In the rows, 128 means zero.
Known rows, with every way that one mark hangs from another
K332(K224(K606(K261))): [132 136 135 135 126 141 105 154 167 132 154 117  83 139 106 109 147 123
 131 123 115 136 112 106 145 129 131 123 149 118 133]
K224(K208): [104 130 120 139 121 145  92 117 137 133 132 122 116 134 111 117 157 120
 115  95  95 122 108 145 116 116 103 130 126 145 114]
K332(K208(K606) K224): [112 131 156 139 142 128 130 137 182 135 115 130 125 128  78 125 141 123
 104  86 140 107 106 117 127 138 163 131 158 132 144]
K275(K224(K208 K332 K606(K261))): [113 111  99 148 109 153  86 112 140 125 123 113 122 162 127  84 150 136
 181 130  46  78 120 127 152 125  73 144 154 141 107]
K275(K224(K208)): [101 112 123 150 107 140  86 129 157 107 111 104 136 153 122  86 153 140
 142  90  84 103 119 130 139 113  80 138 135 151 121]
K208(K606): [111 106 141 153 152 135 137 111 148 105 117 122 162 134 129 119 144 157
  99 106 191 141  95 124 106 143 123 118 134 130 132]
K606(K208(K224) K261 K275 K332): [112 169 147 152 119 136 118 145  83   4  77 151  50 149 114 199 163  98
 129 163  92 132 109  87  51   7 106 153 165 119 160]
K224(K332): [116 110 111 153 125 145 105 113 133 129 119 127 102 144 117 118 140 135
 147 103  92 116 107 130 132 132  85 141 137 129 116]
K606(K208): [110 130 152 151 124 131 102 138 117  71 119 141  99 136 115 144 147 119
 126 121 112 112 118 116 122  89 103 136 147 126 127]
K275(K606): [123 111 137 147 168 129 117  93 155  86 140 129 153 138 126 142 140 151
 112 111 175 122 100 111 155 129  98 112 133 114 127]
K261(K224(K208 K606) K332): [108 120 143 142 126 151  82 100 115 128 141 154  85 132 128  75 163 161
 110 124  86 149 148 151  65 155 109 127  98 147  92]
K224(K332(K208) K606(K261)): [125 130 118 149 138 152  98 100 126 161 151 145 103 143  95 107 143 118
 180 159  51  70 114 123 161 143 126 152 155 112  96]
K275(K208(K261(K224(K606)) K332)): [119 121 128 155 142 141 115 105 159 132 149 127 133 116 115 141 157 177
 105 110  74 141 112 123 111 195  85 110 108 103 113]
K261(K224(K208(K275(K606(K332))))): [103 117 131 140 127 143  83 100 135 132 135 148 136 130 124 104 152 154
  93  93 117 149 111 121  78 129 136 123 120 122 105]
K332(K224): [122 129 138 138 120 133 109 159 175 121 131 113  86 137 103 117 144 126
 111  83 128 147 110 113 132 122 119 123 141 131 144]
K275(K208): [116 118 120 149 128 147  88 113 145 103 151 118 147 124 117 133 151 126
 127 103  99 126 118 124 122 138  85 132 121 117 132]
K224(K261(K208 K332) K606): [121 112 169 147 159 155  72 119 125 156 192 137  47 144 154  72 158 157
 125 151 139 124 147 169 128 125  80 144 112 139 105]
K261(K332 K606): [102 116 164 159 158 134  87 134  90 117 141 121 103 133 114  76 153 145
 117 116 153 160 133 146 100 124  90 134  74 153 115]
K275(K224(K261 K332)): [108 106 120 155 108 147  86 126 155 123 120 108 110 161 137  74 140 148
 166  99  95  95 118 130 151 105  72 155 140 145 115]
K332(K224(K208)): [115 136 124 130 113 140 102 149 167 132 127 114  86 136 100 122 151 114
 108  78 104 137 110 127 120 116 114 121 144 143 139]
K208(K332): [114 123 155 152 138 127 125 135 158 127 123 115 105 125 104 111 153 157
 104 105 126 154  88 156 121 156  90 112 112 124 128]
K332(K208): [106 135 158 150 139 131  97 122 153 140 133 137 124 127  80 112 148 119
 128 101  97  92 112 128 146 127 145 149 130 126 114]
K224(K208 K261 K606(K275)): [113 149 140 122 116 161  69  97 123 155 176 144  46 138 150 132 164 121
 143 129  93  83 117 151 131  99 103 136 125 136 101]
K606(K208(K224 K332)): [106 130 162 141 142 128 126 139 145  78  90 136  93 140 108 143 151 137
 110 127 111 136 104 125 101 108  79 124 147 138 133]
K224(K332(K208) K606): [122 117 129 149 137 149  86  98 131 161 145 153  96 143 109 109 144 129
 177 131  61  58 118 127 165 165 110 151 146 120  96]
K208(K224): [109 121 141 137 150 141 110 128 176 118 107 120 120 150 117 108 149 142
 112 108 128 151 108 104 114 122  96 134 130 145 123]
K275(K224): [108 106 137 158 114 133  92 138 163  97 113 103 136 154 127  82 147 152
 146  95 108 113 118 116 151 120  85 141 131 139 127]
K261(K224(K208 K332) K606): [ 91 131 112 145 117 148  70 102 100 162 141 137 118 128 116  83 144 147
 117 105  89 143 123 132  84 134 139 124  84 144  82]

Rows
[111 100 174 143 161 134 125 134 150 131 113 133 105 133  94 102 148 140
 102  92 143 135 123 143  96 139 108 137 143 142 144]
K261(K332(K208(K275 K606) K224))
[105 128 113 140 136 146 125 106 135 124 122 116 152 132 111 121 153 126
 102 117 133 133  96 141  94 116 124 121 141 140 122]
K224(K208(K606(K261)))
[109 139 142 134 109 145  91  98 138 137 142 149  77 122 128 122 161 163
 107 120  76 137 117 139  88 153 127 107 105 124 100]
K261(K224(K208(K332) K606(K275)))
[119 123 117 160 135 147  91 106 139 113 154 137 140 125 124 140 157 160
 117 106  78 128 126  98 106 168 100 130 115 104 111]
K275(K208(K261(K224(K606(K332)))))
[112  66 164 156 201 136 163 107 146 151 114 128 157 139 135 131 148 203
  73  93 185 155 100 114  96 179  84 118 144 119 125]
K208(K261(K332) K275 K606)
[117 141 133 167 119 139  97 120 104  50 116 143  76 131 132 202 169 136
 122  96  93 121 113 103  81  97  77 143 120 108 152]
K606(K275(K208(K261)) K332)
[115 130 142 155 116 142  73 117 128 117 151 156 108 133 132  84 155 160
 121 119 113 142 123 108  91 150 151 133 106 114  98]
K261(K224(K606(K332)))
[111  95 153 150 159 137 118 117 163 182 143 135 131 132 125 119 145 194
  83  84 110 156 106  91 119 166 122 121 128 100  98]
K208(K261(K224) K275)
[119 143 157 152 125 148  60 133  96 100 168 164  67 147 146 103 159 119
 157 143 133  88 119 121 120  92 115 162 138 120 108]
K224(K261 K606(K208 K332))
[123 140 159 160 130 136  93 125  92  63 131 167  49 144 141 182 165 140
 145 138  93  86 121  94 119 109  94 140 143 107 125]
K224(K606(K208(K261) K275 K332))
[112 115 129 160 157 143 101 113 126 117 151 118 138 125 115 136 155 153
 115 105  98 137 131 119 114 157  70 129  99 124 119]
K275(K208(K261(K332 K606)))
[112 107 140 167 149 123  94 107 151  47 106 131 169 158 121 113 146 151
 144 100 146  80 110 100 152 111  90 143 147 123 137]
K275(K224 K606(K332(K208)))
[ 90 115 183 152 155 135  74 117  99 161 145 150 117 120  99  55 149 161
  99 110 122 157 143 139  72 141 148 138  71 140  94]
K261(K224 K332(K208(K275)) K606)
[110 116 160 137 161 143 128 140 117  86 103 134 105 148 103 123 148 120
 117 162 107 156 119 111  79  63  88 144 169 131 135]
K606(K208(K224 K275) K261(K332))
[117 123 143 143 151 145  90 128 154 109 119 138 109 157 130 100 157 141
 133 124 126 131 111  96 111 135  98 143 132 137 117]
K208(K224(K606(K332)))
[118 114 134 155 119 140  90 132 157 107 138 109 133 157 129  74 149 148
 164 134  96 103 119 109 164 126  98 140 139 126 116]
K275(K224(K606(K261)))
[109  74 139 153 178 141 155  90 158 175 116 138 168 135 139 132 136 214
  75  89 156 151  94  93  92 188 123 112 148 104 106]
K208(K261(K224(K332)) K275 K606)
[109  75 174 144 175 129 156 116 163 154 114 119 166 125 125 113 146 185
  78  97 201 165  65 152  96 180  93 100 140 111 142]
K208(K275 K332 K606)
[123 126 160 152 146 133 111 125 130 114 145 147  85 137 124 139 156 156
 134 141  97 100 112 116 148 159  92 121 139 111 107]
K224(K606(K208(K261 K332)))
[109 130 159 143 132 133 128 136 122 110 125 138 112 123  96 122 145 141
 102 155  96 163  98 124  81  93 135 118 153 100 123]
K606(K208(K275 K332) K261(K224))
[100  97 108 128 140 166 104  86 127 191 133 132 123 144 141 106 142 134
 127  95 130 102  93 162  97 115  88 143 159 144 107]
K224(K208(K275 K606) K261 K332)
[124 115 131 145 186 134 130  96 160  91 143 118 146 144 120 139 139 151
  97 150 167 145 107 112 142 102 100 110 146 114 132]
K275(K606(K261(K208(K224))))
[119 157 110 154 113 141 101 162 119  88 122 120  98 141  88 112 160  96
 120 119 109 155  99 114  78  72 138 148 148 124 146]
K606(K261 K332(K224(K208)))
[109 108 169 144 155 144  94 132 154 178 170 118  77 134 136  89 149 158
  92 114 153 150 109 171 123 111  89 132 121 126 122]
K224(K261(K208(K275 K332)))
[119  91 114 153 147 137  96  84 171  50 133 109 202 147 139 137 141 156
 144 106 125  91 121 102 161 135  47 120 142 115 143]
K275(K208 K224 K606)
[108 146 142 163 128 138  90 134 113 119 132 150 133 129  81  88 155 121
 117 129  99 144 103 107  70  91 183 163 135 101 118]
K606(K261(K224) K332(K208(K275)))
[104 127 160 156 145 138  78 137 132 122 117 150 116 145 103  97 158 121
 125  93 128 115 101 113  95 101 127 172 137 127 126]
K606(K332(K208(K224(K261) K275)))
[110  99 174 150 171 134 108 109 132 123 127 142 116 133  99 104 151 142
 115 106 130 121 125 147 117 133  91 144 127 133 125]
K261(K332(K208(K275(K606))))
[118 117 150 145 186 122 147  98 159  67 105 139 134 142 120 178 143 167
  97 127 153 121  98  98 139 130  72 103 152 117 129]
K275(K606(K208(K224 K261 K332)))
[127 128 144 144 135 146  95 102 135 113 161 140  82 133 142 167 159 149
 143 131  87  98 122 108 147 148  87 123 125 106 119]
K224(K606(K275(K208(K261))))
[130 147 147 132 116 138 111 151 146  95 139 131  49 139 112 157 149 114
 133 134  98 120 118 100 134  96 122 120 162 116 146]
K332(K224(K606(K208 K261 K275)))
[123 136 168 147 138 133 117 118 121  94 135 152  49 135 134 183 159 156
 134 144  86  94 114 114 141 135  83 115 138 107 120]
K224(K606(K208(K261 K332) K275))
[107  90 174 129 174 136 130 133 190 167 103 117 123 142 114 101 150 171
  90  98 137 174  77 132 105 158  67 115 136 128 132]
K208(K224 K275 K332)
[101 149 168 142 130 138  87 133 107 123 155 130  64 130 131 124 149 130
 122 123 146 125 108 142 118  74 112 134 103 134 118]
K224(K261(K606(K208(K332) K275)))
